Each row was made from one walk, in order. Every step used is in the known rows, and no mark comes twice. Write each row's walk.
In the rows, 128 means zero.
Known rows
H -> B: [127 157 170 163 140 147 130 122 117 130  83 157 132 146 157 112 114 141
 134 121 122 147 134 144 114 134 100 110]
T -> H: [124  96 145 158 132 168 135 136 117 155  97 109 119 136 135 131 129 110
 140 146 129 142 126 115 171 146 103 112]
Y -> D: [113 132 139 168 155 139 119 119 131 142 136 103 120 149 117 115 130 119
 117 117 128 102 140 142 124 135 128 118]
H -> B -> V -> T: [127 162 153 122 150 102 136 109 111 113  59 125 106 155 143 128 100 114
 163 126 110  24 135 137 111 127 157 168]
F -> V: [131 107 129 107 152 131 143 127 110  82 167 128 136 138 100 150 146 126
 151 150 109  94 126 124 121 131 127 156]
H -> T -> A: [139  92 130 111 150 156  96 102 119 134 127 150 139 133 112 135 108 140
 122 110 143 144 130 145 171 143 158 112]
Q -> F -> V -> T: [132 107 136 110 160  91 134 123 123  89 118 121 133 129 105 141 133 109
 184 132 116   4 121 134 111 129 151 179]
H -> T -> V: [109 159 150 114 126 118 122 107 122 135 111 116 139 131 109 148 129 140
 122 124 151 213 117 126 141 105 147 126]
A -> T -> H: [104  87 147 156 150 173 133 124 101 148 104 127 106 129 132 120 121 107
 135 136 135 166 141 130 151 165 117 111]
Q -> F -> H -> B: [125 142 160 149 145 146 108 112 108 121 137 170 146 128 124 105 125 128
 155 112 123 142 109 131 128 150  98 128]
Y -> D -> T -> H -> B: [116 127 181 194 158 189 135 125 113 157  63 141 118 167 185 128 108 127
 144 111 121 117 130 147 144 145  70  98]
H -> T: [129 129 144 129 120 114 114 100 128 122 138 137 139 147 129 148 113 152
 125 115 125 122 134 141 120 128 163 111]
Q -> F: [126 111 147 166 147 101 110 138 130 123 162 113 136 111  77 102 149 139
 159 128 144 114 104 111 139 120 134 133]
E -> T -> V -> F -> K: [137 118 119 141 101  55  86 136 114 139 139  98 123 126 151 125 114 119
 126  97 151 141  98 124 156 105 155 151]
H -> F: [132 151 122 136 137 100 136 129 115 115 114 115 124 131 111 114 108 118
 118 142 141 120  94 122  84 131  46 133]
V -> F -> H -> B: [137 149 141 135 131 142 113 115 115 125 122 163 140 147 139 113 120 125
 142 105 124 150 118 152 137 146 105 119]
H -> B -> V -> T -> E: [118 138 150  83 129 140 140 119 112 124  69 105 137 143 122 110 115 132
 169 109 135  66 131 129 127 140 166 130]
E -> T -> V -> F -> Q: [159 129 124 114 157  67 112 147 141 132 149  95 139 132 133 130 104 117
 157 128 162  95 111 141 136 134 173 146]
T -> D: [125 135 152 124 133 153 133 134 140 123 107 115 139 160 115  94 123 134
 166 115 133 156 130 101 143 135 111 139]
A -> T -> V -> F: [126 140 118 126 133  94 120 133 128 132 118  98 117 139  94 112 142 130
 127 113 167 212 121 155 157 109 153 122]
D -> T -> V -> F: [135 138 112 125 126 101 125 142 142 141 113  92 121 152 123 138 139 134
 136 101 162 163 105 152 170  93 130 125]
B -> H -> F -> V -> T -> D -> Y: [106 142 134 129 135 158 140 125 139 116 140 128 125 152 135  95  95  91
 143 156 115  61 106 143 122 185  90 194]
H -> B -> V -> F -> K: [150 126 134 153 111  51  95 129 103 124 130 102 110 146 149 102 105 133
 144 105 126 109  98 127 142 112 159 143]
D -> T -> V -> F -> H -> B: [128 153 143 128 135 150 117 115 115 132 112 161 138 151 153 127 119 126
 145  95 131 158 108 153 143 135  94 124]
A -> T -> H -> B -> V: [111 155 175 165 161 148 133 112  81 124  94 124  93 163 121 110 108 129
 147 146 114 128 139 118 139 141 136 134]
Q -> F -> H -> T: [125 114 133 116 125 114  92  90 119 114 193 151 152 130  97 142 124 139
 146 106 125 115 109 129 135 144 159 127]
T -> H -> F: [130 128 134 157 140 128 141 134 107 133  94 101 117 136 114 116 110 105
 125 155 143 131  92 114 114 143  29 121]
Q -> F -> H: [123 106 113 108 135 128  97 115 115 116 206 148 148 104  80 119 144 109
 157 116 129 118  94 112 148 150 127 152]
H -> F -> V -> T -> E: [123 114 129  65 133 133 149 126 114 104  96 103 154 132 108 124 126 123
 168 118 138  54 115 130 109 147 131 138]
B -> H: [109 123 138 125 145 136 152 113  98 131 115 131 120 121 154  91 154 115
  92 140 112 114 116 112 124 175 121 137]

Which walk is each row?
[115 126 151 127 132 119 130  89 108 124 131 138 133 143 146 123 132 142
 100 123 113 111 124 129 118 161 156 117] : B -> H -> T
[100 157 155 113 133 122 134  99 107 136 104 117 135 129 121 130 141 133
 104 130 144 205 110 118 139 127 143 130] : B -> H -> T -> V
[109 161 150 146 127 164 126 124 147 131 124 133 118 163 141  98  78 106
 157 144 115  76 125 149 138 165 122 184] : H -> B -> V -> T -> D -> Y
[104 128 153 121 151 157 129 121 124 118 111 134 125 155 113  85 114 130
 160 106 137 179 143 117 122 153 123 139] : A -> T -> D
[105 106 130 103 136 180 134 128 127 146 119 104 141 146 146 129 126 141
 146  80 145  81 122 139 138 137 125 102] : Y -> D -> T -> E
[143 147 143 171 136 107 114 138 116 132 117  92 100 178 113 120 125 133
 143 125 138 107 133 138 175 119 152 132] : E -> T -> H -> B -> V -> F
[129  95 142 134 164 111 130 134 111  79 192 118 141 126  65 132 161 133
 173 151 120  84 111 112 129 126 131 160] : Q -> F -> V
[118 148 129 133 148 106 151 119  94 116 106 117 118 127 129  89 127 109
  91 152 131 111  83 112  82 164  42 140] : B -> H -> F
[103 139 145 145 118 171 124 115 147 136 161 136 130 156 139  97  96 118
 125 142 116 118 119 144 144 181 125 160] : B -> H -> T -> D -> Y
[160 123 146 136 177  78 121 136 117 124 133 103 117 151 134 101  92 123
 174 140 139  78 118 147 128 156 175 133] : A -> T -> H -> B -> V -> F -> Q
[110 112 148  87 117 153 137 104 111 131 119 114 155 134 125 106 138 153
 124 107 136 127 123 123 131 164 166  94] : B -> H -> T -> E
[140 146 118 127 120  91 124 142 140 137 115  86 125 143  96 120 148 133
 130 118 164 195 112 144 170  97 144 122] : T -> V -> F
[121  99 138  74 136 133 139 129 121 107 112 102 157 125  96 119 140 129
 182 114 139  53 122 126 126 142 161 138] : Q -> F -> V -> T -> E
[137 105 131 146 117  69 111 127  96 132  95 107 119 121 165 112  85  98
 139 123 130  82  78 111 108 137  77 150] : V -> T -> H -> F -> K
[164 130 125 107 157  65 121 145 144 129 139  92 140 131 128 116 109 123
 163 134 157 113 102 144 132 132 170 136] : T -> V -> F -> Q
[128  97 144 142 136 153 139 129 122 151  60 108 117 136 150 138 117  94
 157 137 125  78 131 127 159 149 118 132] : V -> T -> H
[137 111 140 162 122  66  96 124  91 130 123 104 102 145 151  97 101 124
 146 108 128 125 104 130 149 127 158 137] : A -> T -> H -> B -> V -> F -> K
[109 142 142 146 112 167 115 120 157 136 166 136 133 159 130 109  87 122
 138 139 122 121 122 149 145 165 127 157] : H -> T -> D -> Y
[151 142 116 137 128  79 120 137 126 118 139  82 102 166  89 114 136 138
 142 128 137 110 122 136 164 107 170 135] : B -> V -> F
[ 94 136 134 144 129 177 119 124 145 135 164 145 119 146 129  92  88 108
 136 139 128 143 130 153 136 178 119 165] : A -> T -> D -> Y
[107 115 125 150 158 159 126 122 134 148 131 124 113 161 175 155 114 125
 132  83 124  44 125 153 127 123 100 126] : Y -> D -> T
[141  83 119  83 171 151 117 115 115 114 100 144 134 127 114 138 115 107
 152 122 132  67 129 147 162 146 148 158] : F -> V -> T -> A
[127 120 158 111 154 127 138 130 137  96 100 110 143 161 100 103 126 121
 204 118 125  69 125 106 131 136 127 173] : Q -> F -> V -> T -> D
[116 123 135 154 153 132 139 127  96 129  98 114 109 133 113 109 104 104
 122 149 146 147 103 124 102 157  38 121] : A -> T -> H -> F
[121 171 153 129 147 135 121 105  88 110 133 139 110 156 112 118 112 126
 147 135 106 111 123 114 133 136 138 153] : F -> H -> B -> V
[129 134 150 101 151 127 146 127 132  94  83 109 139 168 111 108 112 114
 190 124 123  71 121 110 112 140  96 174] : H -> F -> V -> T -> D
[127 126 151  98 148 136 144 127 136  98  87 115 140 167 116 113 119 117
 195 119 119  72 133 111 128 139 124 172] : F -> V -> T -> D
[109 141 134 147 115 175 121 134 157 138 162 131 128 149 130  99  95 112
 140 144 125 125 120 143 149 165 110 167] : T -> D -> Y
[123 128 132 166 139 133 128 137 104 138 110 105 115 139 123 136 105  97
 115 148 148 105 105 111 120 147  34 137] : E -> T -> H -> F
